What can hang from each mark:
T: M U
U: E M T X
P: M U
D: M
M: D F P U
F: M
X: M U

Each row was made from one small tree. The marks that hang from a mark follow it in brackets, in alphabetical order. Every link used is in the known rows. Write each row's tree.
Known rows:
D[M[P U[T]]]: +0.60; +0.14; -1.42; -2.93; -1.09; -1.83; +4.89; +1.23; +3.16; -3.11; +2.13; +0.09; -4.17; -5.42; -2.66; -2.85; +2.96; +1.99; +1.48; -0.75; +1.87; +0.26; +3.12; +3.94
T[U]: +2.81; -1.09; -2.50; -0.93; +0.24; -1.01; +1.27; +1.09; -0.16; -2.29; +2.27; -2.06; +0.63; -4.71; -1.61; -1.98; +2.14; -0.56; -1.04; +3.37; +1.86; -0.56; +1.03; +0.93
F[M[P[U[E T]]]]: +1.27; +0.19; -1.86; -1.60; -1.69; -2.39; +1.61; +1.38; +5.03; -4.56; +2.28; +0.87; -0.73; -2.79; -1.85; -2.39; +2.61; -0.87; +1.14; -0.33; +3.00; -1.32; +4.09; +3.51
M[F P U[E X]]: +3.34; +0.29; -0.51; -2.80; -2.58; +0.39; +2.29; -0.62; +5.42; -2.56; +2.96; -1.87; -3.43; -1.05; -3.66; -5.59; +2.32; -1.13; +2.45; +0.27; +2.62; -1.56; +5.34; +4.63
X[M[U]]: +3.48; -0.39; -1.57; -1.41; +1.06; -2.92; +1.05; +0.70; +1.89; -3.83; +2.27; -1.22; -0.58; -4.26; -0.44; -2.71; +3.30; +0.88; -0.15; +3.16; +2.48; -2.60; +1.59; +1.43
D[M[F P[U[E T X]]]]: -0.66; -0.34; -1.79; -1.64; -2.39; -0.41; +2.06; +0.21; +4.50; -1.87; +3.18; -0.13; -3.57; -2.22; -3.80; -4.35; +2.33; -0.56; +3.53; -3.77; +2.16; -0.43; +6.05; +3.26
U[E M[D F P] T X]: -0.17; -0.01; -3.27; -3.69; -1.42; -2.44; +1.66; -0.50; +6.26; -1.14; +0.85; -0.29; -3.20; -3.05; -4.27; -5.44; +4.11; -0.96; +3.26; -3.62; +1.83; -2.47; +6.46; +6.39
P[M[F]]: +0.24; -0.01; -0.76; -1.35; -2.61; -1.25; +1.12; -0.41; +2.09; -2.15; +3.13; -1.36; -0.15; -4.56; -3.47; -1.66; +1.62; +0.82; +1.04; +2.59; +1.89; -0.03; +3.46; +0.86
F[M[U]]: +2.84; -0.05; -1.07; -2.14; -0.19; -3.03; +0.20; +0.45; +3.16; -3.99; +1.93; -0.09; -1.31; -4.64; -2.64; -2.26; +1.98; +1.24; -1.01; +2.59; +2.06; -1.82; +1.60; +2.44
F[M[D P U[E T X]]]: +1.86; +1.37; -1.47; -3.84; -0.91; -3.36; +1.76; +0.63; +7.28; -3.79; +1.22; +1.94; -3.82; -2.67; -4.07; -5.01; +2.70; -0.47; +1.97; -2.36; +1.72; -3.05; +5.60; +5.93
X[M[D] U[E]]: +4.22; +0.65; -2.64; +0.73; +1.48; -3.54; -0.55; +0.33; +3.20; -2.33; +1.04; +0.06; +0.62; -3.07; +0.42; -4.73; +3.49; +0.76; +0.76; +1.50; +2.69; -2.94; +2.58; +1.51
U[M[D F P] T X]: -0.77; -0.59; -3.08; -4.86; -1.62; -2.68; +2.13; +0.06; +5.38; -1.27; +1.71; -0.38; -3.70; -4.69; -5.20; -4.80; +4.55; -0.68; +3.14; -3.05; +1.40; -2.77; +5.15; +4.90
M[F U[T]]: +1.19; +0.24; -1.56; -3.17; -0.69; -1.69; +3.21; +0.22; +1.99; -2.41; +3.18; -0.70; -2.47; -2.90; -3.49; -3.41; +1.66; +0.49; +0.80; +0.78; +0.78; -1.80; +4.37; +3.10
M[D F P U[E T X]]: +2.14; +1.51; -1.14; -4.03; -2.14; -1.24; +3.91; -0.10; +6.21; -1.86; +2.23; +0.00; -4.66; -0.94; -4.76; -5.71; +2.48; -1.00; +3.44; -2.42; +1.03; -2.53; +6.92; +5.51
U[M[P]]: +1.29; -1.18; -2.62; -2.88; -1.31; -1.66; +1.86; +0.77; +3.35; -2.64; +1.20; -2.16; -0.93; -5.98; -1.80; -2.39; +4.69; +0.37; +0.76; +1.41; +3.48; -0.65; +1.60; +3.69
F[M]: +1.89; -1.48; -2.42; -2.32; -0.08; -2.43; -0.68; +0.17; +2.29; -3.66; +1.63; -0.39; +0.17; -5.48; -1.73; -1.76; +2.67; +2.00; -0.70; +2.40; +2.02; -0.77; +1.42; +2.04
F[M[P[U[T X]]]]: -0.69; -0.53; -1.92; -3.49; -1.21; -1.98; +0.55; +1.74; +4.74; -4.74; +3.51; +1.28; -1.70; -3.77; -3.86; -2.88; +3.09; -1.46; +1.81; -1.49; +2.82; -2.43; +4.08; +2.24
T[M[U[E X]]]: +3.15; +0.26; -1.66; -0.60; +0.91; -1.65; +1.03; -0.72; +2.12; -3.50; +2.69; -1.68; -1.76; -2.53; -1.62; -3.82; +1.34; -2.15; +0.34; +0.75; +1.88; -2.06; +4.18; +4.28
T[M]: +2.76; -1.51; -2.60; -1.05; +0.50; -1.79; +2.30; -0.35; -0.23; -3.19; +2.91; -2.14; -0.30; -5.64; -0.87; -1.48; +2.46; +0.00; -0.36; +2.69; +1.43; -0.52; +1.26; +2.16
U[E M[D F] X]: +0.96; -0.13; -3.11; -2.16; -0.60; -2.36; -1.51; -1.47; +4.40; -0.45; +0.36; -1.45; -1.55; -2.97; -3.71; -4.29; +3.20; -0.38; +1.56; -1.88; +1.63; -2.54; +4.95; +4.44

Which tree is each row?
+3.90; -0.90; -1.98; -2.37; -1.79; -1.85; +1.44; -0.79; +5.91; -2.08; +1.82; -1.29; -2.41; -2.78; -2.68; -5.72; +4.51; +0.02; +3.63; -0.35; +2.21; -2.59; +4.45; +3.49
U[E X[M[D F P]]]
+2.03; +0.73; -1.72; -2.00; +0.32; -0.22; -0.37; -0.40; +2.77; -2.98; +1.79; -1.26; -0.99; -1.55; -1.59; -3.58; +1.40; -0.75; +0.57; +0.67; +2.51; -1.93; +4.76; +3.66
M[U[E X]]
+4.49; -0.63; -2.34; +0.06; +0.46; -3.45; +3.17; +0.46; -0.15; -1.88; +2.46; -1.70; -1.01; -5.97; -2.70; -1.83; +2.33; -1.76; -0.59; +2.50; +0.30; -1.48; +0.21; +1.32
T[M[D] U]
+0.37; +0.17; -1.37; -2.72; -1.73; -1.01; +3.15; -0.17; +5.21; -1.98; +2.43; -0.02; -5.17; -2.51; -4.16; -5.86; +2.43; +0.72; +3.08; -3.15; +1.65; -0.69; +6.48; +5.57
D[M[F P U[E T X]]]
+3.91; -2.17; -1.59; -1.06; -1.57; -1.31; +3.68; +0.05; +2.10; -2.45; +4.73; -2.66; -3.06; -4.54; -4.71; -5.08; +2.99; -3.57; +1.79; +1.60; +1.31; -1.37; +2.31; +2.46
T[M[F P] U[X]]
+4.15; -0.87; -2.59; +0.04; +0.34; -3.09; -0.46; -0.38; +3.10; -1.16; +1.82; -1.36; -0.75; -2.39; -2.93; -5.55; +3.04; -1.53; +1.41; +0.40; +1.23; -3.40; +3.62; +1.75
T[U[E X[M[D F]]]]
-0.28; +2.56; -0.77; -0.07; -1.80; -1.51; -1.01; +0.21; +3.91; -2.28; +1.94; +0.22; +0.14; -2.11; -3.13; -1.03; +0.94; -2.22; +1.95; -0.87; +2.56; -1.87; +5.06; +0.52
P[M[D] U[E X]]
+0.70; +2.01; +0.34; -0.54; -3.70; -2.17; +1.48; +0.22; +3.30; -1.35; +3.37; -0.37; -1.09; -3.67; -5.01; -0.46; +1.38; -0.81; +1.86; +1.09; +1.47; -1.38; +3.29; -0.93
P[M[D F] U]
+3.09; +0.28; -1.93; -1.85; +0.11; -2.68; +3.64; +1.01; +4.47; -4.43; +1.95; -0.30; -1.71; -2.85; -0.18; -4.39; +3.69; -0.06; +1.48; +0.90; +3.07; -2.30; +4.31; +4.76
X[M[P U[E T]]]
+1.79; -1.48; -1.99; -2.92; -2.49; -1.59; +2.38; -0.17; +3.97; -1.74; +2.03; -2.52; -2.04; -5.27; -3.39; -3.50; +4.54; +0.34; +1.45; +1.25; +2.75; -0.78; +2.41; +3.71
U[M[F P]]
+0.34; -0.16; -2.49; -2.19; +0.12; -3.35; +0.26; +0.54; +3.14; -2.29; +3.47; +0.51; -1.60; -2.56; -3.79; -3.57; +3.44; -1.36; +2.66; -2.10; +0.91; -4.53; +4.65; +0.31
P[U[T X[M[D F]]]]
+3.82; +0.79; -1.94; -0.42; -1.10; -3.16; +5.13; -0.22; +4.30; -1.84; +3.36; +0.13; -3.39; -2.92; -3.13; -6.10; +2.94; -1.33; +2.74; -0.77; +0.97; -2.15; +4.78; +4.53
X[U[E T[M[D F P]]]]
-1.04; +1.99; -0.88; -1.86; -0.60; -2.56; +2.35; +1.09; +2.36; -3.75; +2.79; +0.67; -0.86; -4.26; -2.74; -1.31; +1.05; -0.10; +0.40; +1.19; +1.87; -1.19; +4.62; +2.46
P[M[U[T]]]
+0.99; +0.25; -2.60; +0.20; -0.23; -1.98; -1.10; +0.33; +2.40; -2.38; +1.11; -1.72; +1.04; -3.04; -0.65; -1.18; +2.62; -1.45; -0.23; +0.48; +3.52; -1.74; +2.96; +2.47
P[U[E M]]
-0.06; +0.40; -2.21; -2.49; -1.06; +0.33; +1.73; +1.19; +3.84; -3.66; +2.87; -0.36; -0.97; -1.41; -1.84; -3.16; +2.46; -2.52; +2.61; -1.92; +3.10; -1.56; +5.86; +3.38
M[P[U[E T X]]]
+3.35; -0.42; -1.56; -3.60; -2.39; -2.83; +2.13; +0.58; +5.15; -3.26; +1.26; +0.15; -2.09; -6.00; -3.16; -2.37; +3.82; +1.83; +1.06; +1.48; +1.87; -1.04; +1.19; +2.89
F[M[D P]]
+2.35; -0.11; -1.31; -2.33; -2.10; -3.30; +4.16; +1.22; +4.49; -2.67; +3.64; +0.10; -2.66; -3.64; -3.44; -3.26; +4.48; -0.63; +3.20; -0.50; +1.53; -3.07; +3.34; +1.05
X[M[D F P[U[T]]]]
-0.13; -0.41; -3.45; -3.09; +0.51; -2.70; -1.44; -0.25; +2.91; -1.49; +0.38; -0.94; -1.02; -5.30; -2.93; -2.58; +3.85; -0.06; +0.68; -1.08; +1.96; -2.52; +2.98; +3.01
U[M[D] X]
+3.59; +0.44; -2.27; -0.85; -0.56; -3.49; +3.04; +0.47; +5.59; -2.14; +2.40; +0.82; -2.05; -2.38; -2.06; -6.88; +4.37; +0.16; +3.02; -0.54; +2.06; -3.12; +4.79; +3.44
X[M[D F P] U[E T]]
+2.87; +0.01; -2.13; -1.98; -0.44; -3.75; +3.62; +1.15; +4.84; -2.20; +3.18; +0.84; -2.66; -4.07; -2.94; -6.22; +4.84; +0.52; +2.96; +0.01; +1.75; -3.34; +3.53; +1.95
X[M[D F P] U[T]]
+1.85; +2.45; +0.86; -1.47; -3.12; -2.77; +2.58; -0.32; +4.00; -1.52; +2.71; -0.34; -2.79; -3.88; -5.32; -2.10; +1.28; +0.23; +1.45; +1.79; +0.99; -1.55; +3.49; +1.30
P[M[D F U]]
+0.71; +0.95; -1.94; -2.74; -1.61; -2.69; +0.64; +1.08; +6.50; -3.73; +1.74; +1.88; -2.11; -2.36; -3.76; -3.33; +2.84; -1.60; +2.36; -2.97; +2.29; -2.83; +5.16; +3.68
F[M[D P[U[E T X]]]]
+2.24; -0.81; -3.09; -0.58; +0.85; -0.24; -0.96; +0.32; +1.15; -2.27; +1.71; -1.83; +0.62; -2.45; -1.44; -3.63; +1.50; -1.95; -0.13; +1.22; +2.37; -1.31; +3.51; +2.55
T[U[E X]]
+0.78; +0.15; -2.89; -1.09; -0.70; -2.56; +1.93; +0.40; +5.16; -1.78; +2.09; -0.21; -1.62; -2.79; -2.49; -6.33; +3.84; -0.98; +1.90; -1.07; +3.21; -2.13; +5.43; +5.19
X[U[E M[F P] T]]
+4.71; -0.57; -1.66; +0.31; -0.96; -2.00; +1.63; +0.12; +4.86; -2.60; +3.08; -1.15; -0.95; -2.41; -0.83; -6.71; +4.24; +0.04; +2.17; +2.24; +3.74; -2.06; +3.37; +2.38
X[M[F P] U[E]]
